In the rows, zero is written as 128.
Known rows, with every way that one mark hangs from another
Q_232[Q_165 Q_198 Q_330[Q_186]]: [124 127 118 147 122 163  94 129  95  72  69 130 116 151 144 143 143 123
 115 131 113 138 105 133  70 136 133 155 139 122 128 113 135 117  80 143
 148 151 143 123 122 136 185]
Q_145[Q_232[Q_70 Q_330 Q_507]]: [121 115 125 156 130 177 122 127 111  96  94 109 131 119 124 139 126  94
 128 128 132 119 151 147 111 107 132 140 140 113 135 108 143 139  85 134
 133 143 145 128 122 120 154]
Q_475[Q_70[Q_232[Q_330 Q_507]] Q_165]: [113 129 124 160 127 155 140 110 113  76 137 136 131 142 150 158 125 106
 127 129 115 126 132 138 109  80 127 131 131 119 131 118 129 132 128 159
 150 137 132 102 136 116 149]
Q_145[Q_232]: [121 122 127 139 127 161 119 126 142 121 131 118 129 112 127 132 121 111
 135 126 134 120 155 149 139 122 122 122 131 117 136 125 138 139 108 125
 122 128 140 124 135 121 121]
Q_145[Q_232[Q_70 Q_198 Q_330]]: [122 119 123 151 132 181 108 130 113  95  88 112 121 122 135 133 127  95
 124 129 133 123 152 146 101 115 130 138 141 110 138 111 144 132  88 136
 137 143 154 125 113 136 168]
Q_186[Q_507[Q_232[Q_354]]]: [121 114 130 130 125 131 147 135 118 127 125 117 127 140 125 138 137 148
 125 125 107 131 137 117 126 118 127 138 133 129 130 111 151 120 122 126
 126 129 116 129 129 144 116]
Q_507[Q_232[Q_70 Q_165 Q_330]]: [121 115 120 148 128 161 133 130  92 113  67 115 131 143 118 141 128 104
 102 125 120 128 154 114 114 122 146 143 136 118 120 110 136 143 106 139
 141 148 138 119 119 143 151]
Q_232[Q_330]: [125 133 124 136 129 127 118 129 120 120 107 127 125 135 123 132 128 116
 124 133 122 130 131 136 116 123 131 138 136 120 126 114 128 128 129 132
 131 137 127 128 116 135 148]
Q_507[Q_232[Q_165]]: [122 117 128 137 126 154 134 130 117 124  97 121 134 138 118 136 126 127
 110 119 121 127 151 117 139 128 134 133 129 123 120 122 132 139 115 133
 134 138 131 117 137 136 121]
Q_475[Q_70[Q_232[Q_330[Q_325] Q_507]] Q_165]: [114 126 124 153 127 157 146 111 108  72 141 136 132 142 153 161 125 110
 126 129 112 121 134 137 105  81 124 134 128 118 130 118 128 139 121 159
 149 136 135  98 139 118 155]
Q_475[Q_70[Q_232[Q_165 Q_330 Q_507]]]: [122 123 125 158 130 150 147 113 109  85 120 133 132 145 134 140 127 103
 127 132 117 130 137 129  99 100 147 137 133 113 127 116 125 127 109 142
 146 135 127 116 133 108 150]
Q_70[Q_232[Q_198 Q_330[Q_186] Q_354 Q_507]]: [120 119 122 157 126 166 123 123 107  77  89 137 113 161 137 147 133 131
 111 123 106 138 107 129  82 115 137 162 154 107 128 104 126 103 105 134
 137 131 138 136 125 128 179]
Q_812[Q_263[Q_198[Q_325[Q_165]]]]: [133 128 129 126 131 142 113 128 124 116 119 120 135 129 137 112 129 147
 102 127 133 138 133 149 114 158 112 129 120 127 131 134 134 175 119 137
 138 125 115 119 134 126 132]
Q_186[Q_507[Q_232[Q_198 Q_354[Q_530]]]]: [124 117 129 129 130 143 139 137 118 111 118 121 123 146 127 136 143 144
 126 121 113 133 123 117 126 119 117 141 133 130 132 111 153 118 115 129
 132 134 123 130 124 149 141]
Q_145[Q_232[Q_70 Q_198 Q_330[Q_325] Q_507]]: [123 111 128 149 131 191 119 132  97  75  88 109 127 122 135 142 130 105
 122 124 127 114 147 146  91 105 123 150 139 111 137 105 145 135  67 143
 139 147 155 120 121 131 181]
Q_186[Q_507[Q_232[Q_70 Q_165 Q_198]]]: [122 107 130 135 124 143 146 134  97 109  93 115 125 138 131 139 143 142
 120 127 109 132 137 111 105 116 132 141 131 136 130 115 158 116  92 130
 139 140 125 125 128 148 134]
Q_812[Q_263[Q_198]]: [127 130 124 132 134 141 123 123 140 123 118 123 134 127 128 106 133 141
 110 123 136 142 130 147 110 159 119 128 119 126 133 129 136 148 120 123
 134 127 107 122 131 124 129]
Q_232[Q_330 Q_354 Q_507]: [128 124 128 156 129 147 120 134 103  70 100 120 125 147 126 141 134 114
 119 121 124 130 110 143  94 112 140 160 146 109 128  92 130 130 127 144
 140 145 130 137 114 122 171]
Q_263[Q_198[Q_325] Q_812]: [138 138 119 113 142 163 107 135 132 123 137 106 131 106 154 121 126 142
 107 126 146 113 137 134 121 165 138 135 139 136 127 140 127 161 139 149
 124 106 132 115 149 134 106]
Q_186[Q_507[Q_232[Q_198]]]: [121 113 134 126 125 135 143 136 119 132 115 119 126 138 129 136 139 154
 126 125 105 132 132 117 123 114 117 137 132 134 130 118 154 107 108 128
 130 133 119 125 130 151 120]
Q_232[Q_70]: [129 121 123 136 131 139 136 127 102 118 106 120 128 130 132 130 131 108
 122 134 135 127 131 114 108 125 141 131 130 128 129 124 132 132 116 132
 134 132 140 130 115 129 148]
Q_198[Q_263]: [134 125 134 118 126 122 120 134 118 120 125 129 125 130 126 127 125 128
 139 125 122 131 146 128 134 135 116 126 123 121 128 137 129 147 126 124
 131 122 143 129 124 106 132]
Q_507[Q_232]: [121 120 131 128 130 149 138 132 129 146 114 122 134 138 117 132 122 132
 113 119 119 125 149 118 150 125 122 130 130 121 123 122 130 130 126 133
 126 132 133 118 132 143 117]
Q_145[Q_232[Q_198 Q_354[Q_530[Q_103]] Q_507]]: [127 117 126 150 134 196  97 133 127  60 117 117 125 133 131 133 137 101
 131 113 139 120 123 157 125 118 115 141 142 111 138 108 144 138 102 141
 136 136 158 131 127 119 174]
Q_325[Q_165]: [133 119 132 129 126 119 110 133 115 113 140 128 131 147 132 127 128 126
 115 132 128 130 121 140 126 115 122 129 125 139 131 136 123 162 111 145
 136 132 127 119 136 147 131]
Q_330[Q_186 Q_325]: [124 124 119 102 122 149 131 127 111 124 148 131 127 142 144 149 135 149
 122 128 104 114 120 112 111 144 107 144 120 128 129 127 126 132  91 138
 116 121 146 113 143 125 147]
Q_70[Q_232[Q_198]]: [124 121 127 141 127 144 133 121 124 114 106 140 116 140 134 131 125 136
 117 126 116 136 129 123 111 121 136 136 141 120 127 128 125 108 116 123
 131 122 131 131 130 132 146]
Q_145[Q_232[Q_70 Q_198[Q_325[Q_165]] Q_354]]: [134 113 127 147 130 190 102 136  99  70 103 109 120 128 152 139 125 103
 118 128 137 119 147 145 103 118 131 138 141 111 139 115 140 165 100 151
 142 134 167 127 120 129 166]
Q_507[Q_232[Q_165 Q_354]]: [124 115 124 145 127 162 131 133 111 103  99 120 130 145 122 139 128 121
 109 115 124 129 145 120 127 129 143 140 133 115 122 111 132 144 125 137
 136 139 134 121 132 134 132]
Q_599[Q_103]: [119 125 141 128 129 115 136 114 138 148 135 127 119 122 125 131 127 111
 123 128 118 119 131 123 122 127 129 126 126 128 126 120 132 132 121 141
 124 125 137 126 123 122 128]
Q_330[Q_325]: [130 122 129 109 128 132 141 130 110 118 142 127 129 126 134 138 129 137
 123 125 119 112 139 122 120 130 121 136 119 128 126 126 127 146 111 134
 124 127 134 116 136 130 144]
Q_475[Q_165 Q_354[Q_530]]: [117 148 117 134 140 156 111 124 136 106 163 147 129 125 148 159 135  89
 127 122 139 121 112 151 143 108 100 122 128 137 135 130 135 170 145 153
 140 139 134 108 137 106 166]
Q_263[Q_198]: [127 132 120 130 137 150 116 130 140 115 129 123 131 121 141 118 132 132
 116 125 137 133 130 132 113 141 125 131 126 134 132 131 133 137 131 129
 123 121 124 120 134 132 118]
Q_330[Q_186[Q_507[Q_232]] Q_325[Q_165]]: [122 108 125 100 119 141 134 135  98 123 155 124 129 158 143 156 141 162
 112 130  88 117 123 112 113 126  97 148 118 142 131 125 139 146  69 147
 120 126 136 105 153 150 136]
Q_507[Q_232[Q_70 Q_165 Q_198 Q_330[Q_325]]]: [123 111 124 140 130 176 130 135  79  94  61 114 127 147 128 144 133 116
  99 121 115 123 150 112  95 119 139 152 134 116 122 107 139 140  86 146
 146 152 149 112 119 152 176]
Q_475[Q_70 Q_165 Q_354]: [113 144 124 148 138 157 128 118 132 100 184 139 135 129 165 166 129  83
 132 129 125 118 132 155 116  85 117 118 125 128 138 123 135 158 140 171
 151 141 137  90 142  96 144]
Q_103[Q_599]: [123 142 132 128 126 142 135 121 128 137 141 133 129 130 129 137 132 117
 128 121 129 116 138 120 132 122 116 131 120 126 126 144 128 139 157 138
 127 128 130 129 121 129 110]
Q_70[Q_232[Q_198 Q_330]]: [121 124 124 146 127 143 127 122 119 110  92 139 113 144 131 135 125 126
 115 128 111 138 132 128 102 118 137 143 146 115 126 118 125 109 116 124
 134 129 130 131 122 137 161]

Rows
[117 116 116 144 126 168 130 128  92 115  70 116 130 151 123 146 131 110
 102 126 113 129 145 109 110 130 139 146 136 118 121 109 135 138  96 141
 136 145 144 117 124 140 151] : Q_507[Q_232[Q_70 Q_165 Q_330[Q_186]]]
[148 129 136  98 127 134 111 140 101 124 125 115 125 114 143 135 117 140
 127 129 125 111 157 126 145 156 122 130 134 119 121 146 124 181 136 145
 134 108 157 126 136 103 126] : Q_198[Q_263[Q_812] Q_325]
[118 116 131 128 124 124 145 134 119 138 114 118 128 138 120 139 136 145
 125 129 102 130 141 119 129 113 122 138 134 131 128 112 152 115 115 125
 127 134 113 126 127 149 118] : Q_186[Q_507[Q_232[Q_330]]]
[141 134 120 113 141 158 100 138 128 118 142 106 133 114 155 121 126 142
  99 130 145 114 134 140 119 159 135 136 138 141 129 143 125 178 132 158
 128 108 131 110 153 143 107] : Q_263[Q_198[Q_325[Q_165]] Q_812]
[138 104 135 154 125 172 118 133  58  38  53 116 126 138 139 137 142 114
 119 121 131 133 119 121  65 118 141 154 131 125 128 120 143 141  63 145
 165 152 155 131 121 110 190] : Q_232[Q_70 Q_165 Q_198[Q_263] Q_507]
[121 118 121  99 119 136 142 129 106 124 153 127 124 141 148 153 144 163
 129 132  92 117 118 109 104 138 103 146 119 138 131 123 142 122  81 132
 115 120 134 116 145 130 139] : Q_330[Q_186[Q_507] Q_325]
[132 130 127 126 132 144 119 126 127 121 114 120 134 123 136 113 129 148
 107 126 132 138 134 144 115 163 114 128 122 124 129 132 135 165 124 131
 135 124 116 122 133 119 130] : Q_812[Q_263[Q_198[Q_325]]]
[139 119 143 129 126 164 116 137  93  80  93 121 129 130 146 140 131 149
 118 123 122 121 109 132 106 116 110 148 138 124 126 122 134 129 105 154
 147 138 146 129 130 125 162] : Q_232[Q_198[Q_325] Q_507]
[127 110 125 153 131 182 126 135  89  79  70 114 124 151 131 138 134 112
 102 116 127 131 137 113 100 125 149 148 137 114 125 106 138 137 107 145
 148 147 150 123 118 144 164] : Q_507[Q_232[Q_70 Q_165 Q_198 Q_354]]
[121 111 126 134 123 134 146 135  99 105 108 117 125 143 126 147 141 142
 120 126 102 127 142 118 109 119 134 148 133 127 127 104 153 131 106 130
 133 138 118 124 130 143 134] : Q_186[Q_507[Q_232[Q_165 Q_330[Q_325] Q_354]]]
[121 111 132 122 124 123 144 137 109 129 123 117 129 144 124 143 136 148
 119 129  99 126 143 122 124 109 117 141 129 135 128 114 150 132 102 133
 127 135 114 119 132 155 123] : Q_186[Q_507[Q_232[Q_330[Q_325[Q_165]]]]]
[130 110 130 137 127 179 126 135  81 100  63 113 129 140 137 142 128 123
 100 121 121 124 147 107 112 126 134 142 135 120 121 120 137 148 100 149
 148 144 155 118 125 142 153] : Q_507[Q_232[Q_70 Q_165 Q_198[Q_325]]]
[129 117 135 133 131 165 121 141 113 106 101 121 123 151 127 133 127 130
 114 111 117 131 142 122 128 127 121 142 135 108 127 114 132 133 127 140
 138 134 152 123 120 138 147] : Q_507[Q_232[Q_198[Q_263] Q_354]]
[138 111 130 158 125 180 109 134  39  33  26 111 125 138 148 151 139 110
 103 132 124 126 116 125  54 114 145 166 146 120 121 105 141 150  72 161
 169 161 155 130 113 124 211] : Q_232[Q_70 Q_165 Q_198[Q_325] Q_330 Q_507]
[124 124 116 146 133 166 121 133 108  91  86 123 127 154 114 139 131 103
 110 117 128 130 137 122 131 131 137 146 137 111 121 104 132 156 128 138
 139 146 135 123 120 138 166] : Q_507[Q_232[Q_165 Q_330 Q_354[Q_530]]]
[123 120 118 158 132 174 115 129 114  88 102 111 122 125 131 138 125  84
 125 129 136 122 155 146 105 118 143 139 143 104 137 103 140 150 109 133
 132 136 152 131 112 124 161] : Q_145[Q_232[Q_70 Q_330 Q_354]]
[128 109 136 121 125 140 143 139  94 122 100 113 125 137 136 141 136 149
 123 128 103 129 145 108 118 117 116 138 132 130 129 120 156 128 104 133
 136 130 136 127 123 140 132] : Q_186[Q_507[Q_232[Q_70 Q_198[Q_263 Q_325]]]]
[123 116 131 146 126 152 138 122 115  99 100 137 121 140 131 135 128 139
 118 121 116 134 120 127 105 110 131 144 142 120 127 124 127 105 103 128
 135 128 130 132 135 127 152] : Q_70[Q_232[Q_198 Q_507]]
[139 125 117 146 142 176 113 134  94  55  92 125 115 152 142 128 144  93
 118 123 150 132  96 115  90 130 138 148 138 117 135 109 136 142 120 143
 149 140 159 139  96 137 214] : Q_232[Q_70 Q_198 Q_354[Q_530]]
[136 105 127 173 129 186 119 134  59  10  56 113 122 148 146 141 148 107
 110 118 139 133  99 125  46 116 161 165 141 119 130  99 142 134  80 153
 167 157 150 137 116 121 204] : Q_232[Q_70 Q_165 Q_198 Q_354 Q_507]
[128 116 121 161 129 169 127 121 100  49  88 141 117 151 131 139 136 121
 116 116 128 138 106 127  95 120 145 153 144 116 125 114 128 132 104 129
 146 135 132 137 132 117 184] : Q_70[Q_232[Q_165 Q_198 Q_354[Q_530] Q_507]]
[131 129 106 153 132 153  93 131  98  47  90 128 117 157 123 136 147  81
 118 126 134 131 112 140 106 140 149 148 142 114 123 100 133 163 129 139
 146 145 144 136 112 120 201] : Q_232[Q_165 Q_330 Q_354[Q_530[Q_103]]]
[149 119 140 104 121 122 101 142  86 105 123 125 127 135 145 140 116 136
 122 133 115 121 151 130 140 134 103 128 125 125 123 148 124 203 124 153
 141 118 158 123 132 107 138] : Q_198[Q_263 Q_325[Q_165]]
[117 122 120 141 123 144 128 121 117 112  97 140 111 151 137 143 133 140
 117 133  98 140 122 124  93 122 129 148 147 118 129 118 133  97 100 124
 129 126 130 131 126 137 158] : Q_70[Q_232[Q_198 Q_330[Q_186[Q_507]]]]
[117 122 114 148 123 139 135 121 116 107 112 138 112 155 133 147 131 130
 118 131 101 138 125 123  96 125 142 149 148 112 127 109 128 112 122 122
 125 120 127 136 125 125 153] : Q_70[Q_232[Q_330[Q_186[Q_507]] Q_354]]
[114 152 117 140 144 173 114 116 137  91 193 145 134 138 158 163 142  57
 133 124 131 110 123 153 142  92 100 116 122 130 136 129 137 173 157 176
 151 138 153  93 135  93 165] : Q_475[Q_70 Q_165 Q_354[Q_530[Q_103[Q_599]]]]
[116 145 115 132 139 160  99 126 136 103 166 144 127 131 147 159 140  82
 125 123 132 117 114 156 148 110  99 120 132 137 132 127 138 166 146 157
 139 136 147 108 139 104 169] : Q_475[Q_165 Q_354[Q_530[Q_103]]]
[132 114 129 139 128 182 104 133 103  90 101 111 124 119 148 136 124 109
 120 131 133 118 152 143 112 117 121 131 136 118 137 125 141 159  88 147
 140 134 163 122 126 132 155] : Q_145[Q_232[Q_70 Q_198[Q_325[Q_165]]]]
[121 123 124 141 132 155 128 135 120 121 100 118 127 151 118 138 125 116
 109 119 117 128 145 125 131 122 134 144 141 107 123 102 129 135 139 139
 131 138 136 123 118 144 142] : Q_507[Q_232[Q_330 Q_354]]
[128 119 122 140 140 184 127 137 105  96  88 119 125 155 127 132 134 109
 107 114 135 129 127 110 124 125 129 144 137 112 128 108 135 139 123 144
 141 140 153 126 110 149 177] : Q_507[Q_232[Q_70 Q_198 Q_354[Q_530]]]
[127 119 131 144 125 155 128 124  98  93  80 134 119 141 136 145 124 136
 111 127 108 131 127 130 100 111 129 152 151 113 122 117 126 119 108 138
 140 131 136 133 127 126 167] : Q_70[Q_232[Q_198[Q_325] Q_330 Q_507]]
[123 112 123 142 128 164 139 129  97 117  82 116 133 139 120 137 128 114
 106 122 125 126 152 108 126 126 143 135 130 123 121 118 135 141 105 136
 138 141 138 118 129 138 136] : Q_507[Q_232[Q_70 Q_165]]
[125 107 123 168 127 190 122 126  97  56  95 108 129 122 133 142 132  94
 125 121 142 121 146 144  97 115 150 143 137 112 135 106 144 155  84 136
 141 142 147 131 130 107 157] : Q_145[Q_232[Q_70 Q_165 Q_354 Q_507]]
[125 115 115 125 125 138 128 132  73 100 108 117 123 154 143 152 142 119
 112 143 102 123 123 113  78 121 127 155 131 132 131 110 140 146  75 147
 133 138 142 118 118 148 177] : Q_232[Q_70 Q_330[Q_186[Q_507] Q_325[Q_165]]]
[122 110 128 134 127 136 153 135 107 120 116 113 126 141 127 140 140 138
 124 127 110 130 137 110 116 115 132 140 134 129 130 109 153 121 117 127
 130 131 123 130 123 144 124] : Q_186[Q_507[Q_232[Q_70 Q_354]]]
[133 116 132 138 122 179  99 133 106  77  94 117 123 113 144 138 123 118
 132 124 129 121 162 147 118 132 120 131 132 115 133 131 142 162  86 136
 142 134 160 123 136 108 148] : Q_145[Q_232[Q_165 Q_198[Q_263 Q_325]]]
[132 123 119 159 136 164 109 138  81  59  67 117 110 153 146 136 140  97
 109 130 130 135 112 128  58 119 154 160 149 107 133  92 137 126 115 148
 153 148 156 137  89 146 211] : Q_232[Q_70 Q_198 Q_330 Q_354]
[126 112 121 135 126 159 127 131  65  81  96 116 132 156 136 155 140 117
 106 134 110 118 112 121  74 110 124 165 134 126 128 106 131 147  65 159
 139 145 148 118 124 135 191] : Q_232[Q_70 Q_330[Q_186 Q_325[Q_165]] Q_507]
[131 112 118 178 127 166 124 130  57  30  55 112 125 149 131 149 142  90
 109 127 132 132 115 130  56 114 171 167 145 113 125  88 138 151  95 147
 158 158 139 138 110 115 200] : Q_232[Q_70 Q_165 Q_330 Q_354 Q_507]
[134 129 125 153 139 174 101 137 101  38  84 128 119 159 128 136 145 108
 120 116 137 134  83 141  91 115 122 167 148 109 131  93 133 130 116 150
 152 153 141 139 102 134 222] : Q_232[Q_198 Q_330 Q_354[Q_530] Q_507]
[125 112 123 101 118 129 129 132  98 114 162 126 126 155 148 153 144 162
 120 134  92 118 114 118 101 129  99 147 117 146 134 128 139 146  70 145
 121 124 133 110 150 144 142] : Q_330[Q_186[Q_507] Q_325[Q_165]]
[133 124 105 135 140 160 115 134  80  63 102 119 117 157 131 139 146  74
 112 128 130 116 120 121  98 132 142 154 140 111 126  94 134 165 125 147
 139 138 165 131  97 133 224] : Q_232[Q_70 Q_330[Q_325] Q_354[Q_530[Q_103]]]
[122 121 118 162 126 171 107 128 118  74 101 117 122 125 129 139 126  95
 128 124 133 125 154 156 106 124 146 140 140 106 133 105 139 155 104 131
 135 141 141 127 127 117 152] : Q_145[Q_232[Q_165 Q_330 Q_354]]
[124 116 135 124 124 136 137 138 106 125 101 116 124 139 132 142 136 152
 121 129  99 129 137 119 120 114 114 142 137 129 128 113 153 120 110 134
 133 136 124 126 125 151 131] : Q_186[Q_507[Q_232[Q_198[Q_325] Q_330]]]
[133 110 122 181 130 185 110 135  50   4  36 113 118 154 142 147 148  93
 105 123 133 136 101 132  32 111 166 176 150 111 129  86 142 134  78 156
 169 166 149 136 103 129 225] : Q_232[Q_70 Q_165 Q_198 Q_330 Q_354 Q_507]
[132 113 128 162 124 157 125 129  90  44  97 122 129 140 131 142 139 120
 120 118 133 131 110 136  88 122 154 153 136 121 125 106 134 144 107 141
 149 146 127 135 135 106 158] : Q_232[Q_165 Q_354 Q_507]
[132 121 127 124 134 180 109 141 110  98 100 121 124 154 131 135 132 120
 107 113 121 121 128 121 147 133 112 141 140 111 122 112 133 146 138 151
 138 133 162 124 121 143 167] : Q_507[Q_232[Q_198[Q_325] Q_354[Q_530[Q_103]]]]
[121 116 124 130 132 159 144 133  96 130  90 114 132 144 120 141 125 114
 103 123 114 118 158 109 123 118 130 144 133 115 122 108 133 141 109 141
 130 140 144 114 118 150 152] : Q_507[Q_232[Q_70 Q_330[Q_325]]]
[124 117 124 149 123 148 130 119 111  93  89 140 115 138 135 135 129 131
 114 126 118 138 130 123  98 125 147 138 139 122 125 129 128 117 102 123
 139 129 129 129 136 127 153] : Q_70[Q_232[Q_165 Q_198]]
[126 129 119 147 136 148 145 115 128  95 149 138 127 149 137 134 126  98
 131 130 127 130 131 121 119 112 142 128 130 111 131 120 122 137 136 137
 138 124 134 120 125 112 149] : Q_475[Q_70[Q_232[Q_354[Q_530]]]]
